Each row comes from the steps of one walk. Every step used is in the known rows, and no mark comes twice. Write the walk behind each row, first mark first.
Known rows
kaliba -> kame -> zibuv -> kogo -> viro: [  6  19  37 -10   8  -2   2   2 -14  17  -2  86   1  -5  -5  -3  -2 -17
   2 -25   0  -2  21 -11]
kogo -> kaliba: [ -3   8   2   1   3   2  -5  -3   1 -11  20 -41   7  -8   2  -2  -1   6
   5   0   7   1   8  -3]
kaliba -> kame: [  6  19   1  -6   2  -2   4   4   1  15  10  13  -9  -4  -7   9 -35  -5
   1  -1  18   0  -2 -13]
kogo -> kame -> sode: [ -6  -9  10  16 -10  -1   3  -5   1  -9  -7  11 -10  -1   2  19 -25  -4
   3  27   8   1  -5  -6]
kaliba -> kame -> zibuv: [ 15  11  17   2  18  -6   6  -4  -4  21   3  24  -3   0  -5  -2 -43  -3
   0  -9  16   0  -3 -13]
zibuv -> kogo: [ -6  16 -13  -2  -1   5  -1  -1  -2  -7  16  14   8  -1   0  -4  19 -12
  -2   4  -1  -6   2 -13]
zibuv -> kaliba -> kame: [  6  19  -9 -16  -5  -1   6   9   0  13  15  44 -12   3  -5   8 -25  -6
  -2  13  20   9 -10   4]
nitarub -> zibuv -> kaliba: [ -2  -5 -41 -12 -17   0   0   6   0  -2   9   4  -7   6  -5   2  36  -5
  -6  30   0  -4  -9  14]
kame -> sode: [ -3  -8  -4  21  -4   2   1  -3   4   1  -5 -20   2   3   3   3   2  -1
  -1  24   8  -8  -5  -6]
zibuv -> kame -> kogo -> viro: [  2  11  21   0 -32   0  -6  16  -1   1  -6  39   3  -5  -6  -3  68  -2
  -6 -23   3   3  39  21]
sode -> kogo: [-13   6 -11   8  15   7  -3  -2   2   0  -2 -41  10   1   4   2 -23   5
  -5  -4  -3   2   3  -4]
kame -> kogo -> viro: [ -8   4  22  10 -14   4  -6  11  -6   2   3  12   8 -11  -8   9  29   0
  -3 -20   2   1  44   1]
sode -> kogo -> kame -> zibuv -> nitarub: [ -6 -13  26  -7  21  -6   1  -9 -11  17  -7  -8   9   5   6   2 -33   8
  -6 -12  -7  13   5 -27]
nitarub -> zibuv: [ -2  -5 -31  -2 -13  -2  -3   1   2  -3   5 -30  -4  -1  -6   4  24  -4
  -4  15   1 -14  -2  -3]
kaliba -> kame -> sode: [  8   0   6   8  -2  -2   7   1   4  14  -6  18 -12   2  -2  10 -29  -4
   2  15  15  -5 -13  -9]
nitarub -> zibuv -> kame -> sode -> kogo -> kaliba: [  2 -24 -21  -1 -17  -1  -3  -1  11 -19 -25 -37  -4   7  10 -13  53  10
   2  10 -20  -5 -19  34]
nitarub -> zibuv -> kogo -> kaliba -> kame: [  9   8 -14 -27  -6  -3   1   3  -1 -11  19  29 -13  -6  -8  -2  14 -10
  12  -6  -7  -6 -13  -3]
sode -> kogo -> kaliba: [-12   3  -2   2  19   7  -7  -5   2 -12   7 -58  12  -5   7  -3 -24  13
   3 -12  -7   7   5   4]
kaliba -> kame -> sode -> kogo: [ -1  -5   3   9  12   4   6   0   6  13 -18  -1  -7   5   3  10 -49   2
   1   3   2   1 -16  -1]
kame -> kogo: [  0   2   0  13  -4   3  -2   6   0  -5  15 -11   7  -3  -6   2  10   3
  -4 -10   5   1  15  -7]

Write each row's walk
[ -6   1 -21 -16 -18  -3   0  -1  -4 -21   9  39 -12  -3  -6  11  19 -17
   3  13 -11  -6  -6  -7]  nitarub -> zibuv -> kogo -> kame
[ 10  10  -4   3 -23  -1  -1  10   6  -5   6  15   2   1  -4 -10  52   2
  -7 -12   7   2  11  15]  zibuv -> kame -> kogo
[  4   1  -1   5   9  -1   2  -3  -6   7   7  19   8   9   1 -11  -2   0
  -8  12   8   6  -5   5]  kame -> zibuv -> kaliba
[  1 -22 -30  -8  -5   1   7   7   5   6 -19  24 -18  14  -2   7  -8   0
  -3  22  -7   1 -30  21]  nitarub -> zibuv -> kaliba -> kame -> sode -> kogo
[-16   5   3   2   7   4  -2  -4  -1  -9  -3 -11   0  -3   2  17 -46   2
  -1  -2  -3  12   5  -2]  sode -> kogo -> kame
[-20   6  13   4   4   9  -9   3  -4   8 -13 -21  11  -6   1   9  -5   1
  -4 -15  -7   2  33   4]  sode -> kogo -> viro
[ 17   0  34 -20  18 -13   5  -5  -9  28  16  -3   2  -1   0 -12 -22   9
   5 -19   9   7   0 -30]  kogo -> kaliba -> kame -> zibuv -> nitarub
[-11 -15  -7  22  10   8   0  -4   5   0 -18 -41   9   6   8   3 -19   5
  -4  13  -7  -3  -9   0]  kame -> sode -> kogo
[  1   0   8   9   0   4  -5   3   0 -18  24 -26   9  -9  -3  -4  11  11
   5 -17   2   6  18   2]  kame -> kogo -> kaliba
[-10 -16   2  16  14   8  -2  -7   5 -12  -9 -56  10   1  11  -3 -17  14
   5   5 -10   3  -6   9]  kame -> sode -> kogo -> kaliba
[  2   7   5   7  16   1   2  -8  -7  -3  10  24  14   3   1 -17  10 -10
  -3  -6  -4  -7  -2 -15]  kame -> zibuv -> kogo
[-11   3 -11 -14 -22   2  -7   7  -7  -5  -1  33  -1  -6  -8   4  63 -18
  -1   2 -16 -15  22  -1]  nitarub -> zibuv -> kogo -> viro
[  8  -5  31 -18  32  -8   3  -6  -7  28   4 -23   8   2   5 -12 -40  16
   3 -32  -3  13  -3 -23]  sode -> kogo -> kaliba -> kame -> zibuv -> nitarub
[  1 -22 -32   5 -22  -1   0   2  11  -8 -35 -20  -6  13   6  -8  53   1
  -8  17 -16 -11 -20  27]  nitarub -> zibuv -> kame -> sode -> kogo
[ 10 -11 -12 -13  -9  -3   4   0   3 -14   2  31 -16  -1  -2  -1  19  -9
  13  10 -11 -11 -23   1]  nitarub -> zibuv -> kogo -> kaliba -> kame -> sode
[  8   4  23  -1  35  -1   1  -8  -2   6  -1 -13   4  -2   3  -9 -57  12
   6 -30  -2  12  -4   0]  sode -> kogo -> kaliba -> kame -> zibuv
[  8   4 -33 -11 -31  -7  -2   5   7  -5  -5  -3  -8   4  -4  -8  67  -6
  -7  13   1 -11  -8  17]  nitarub -> zibuv -> kame
[  9  -2  13   4   1  -1   4  -2   5   1   3   1 -10  -4   2   5 -30   4
  11   8  11   1 -11  -1]  kogo -> kaliba -> kame -> sode
[ -1  -9   1   7  -5   3  -3  -3  11 -14 -19 -33   5   6  15 -13  23  12
   2   2  -9   4 -12  27]  zibuv -> kame -> sode -> kogo -> kaliba
[  2   3  21  10   9  -5   1 -10  -8  -2   1  20   0  -2  -1   5 -35  -3
   0   2   6   6   5 -10]  kogo -> kame -> zibuv
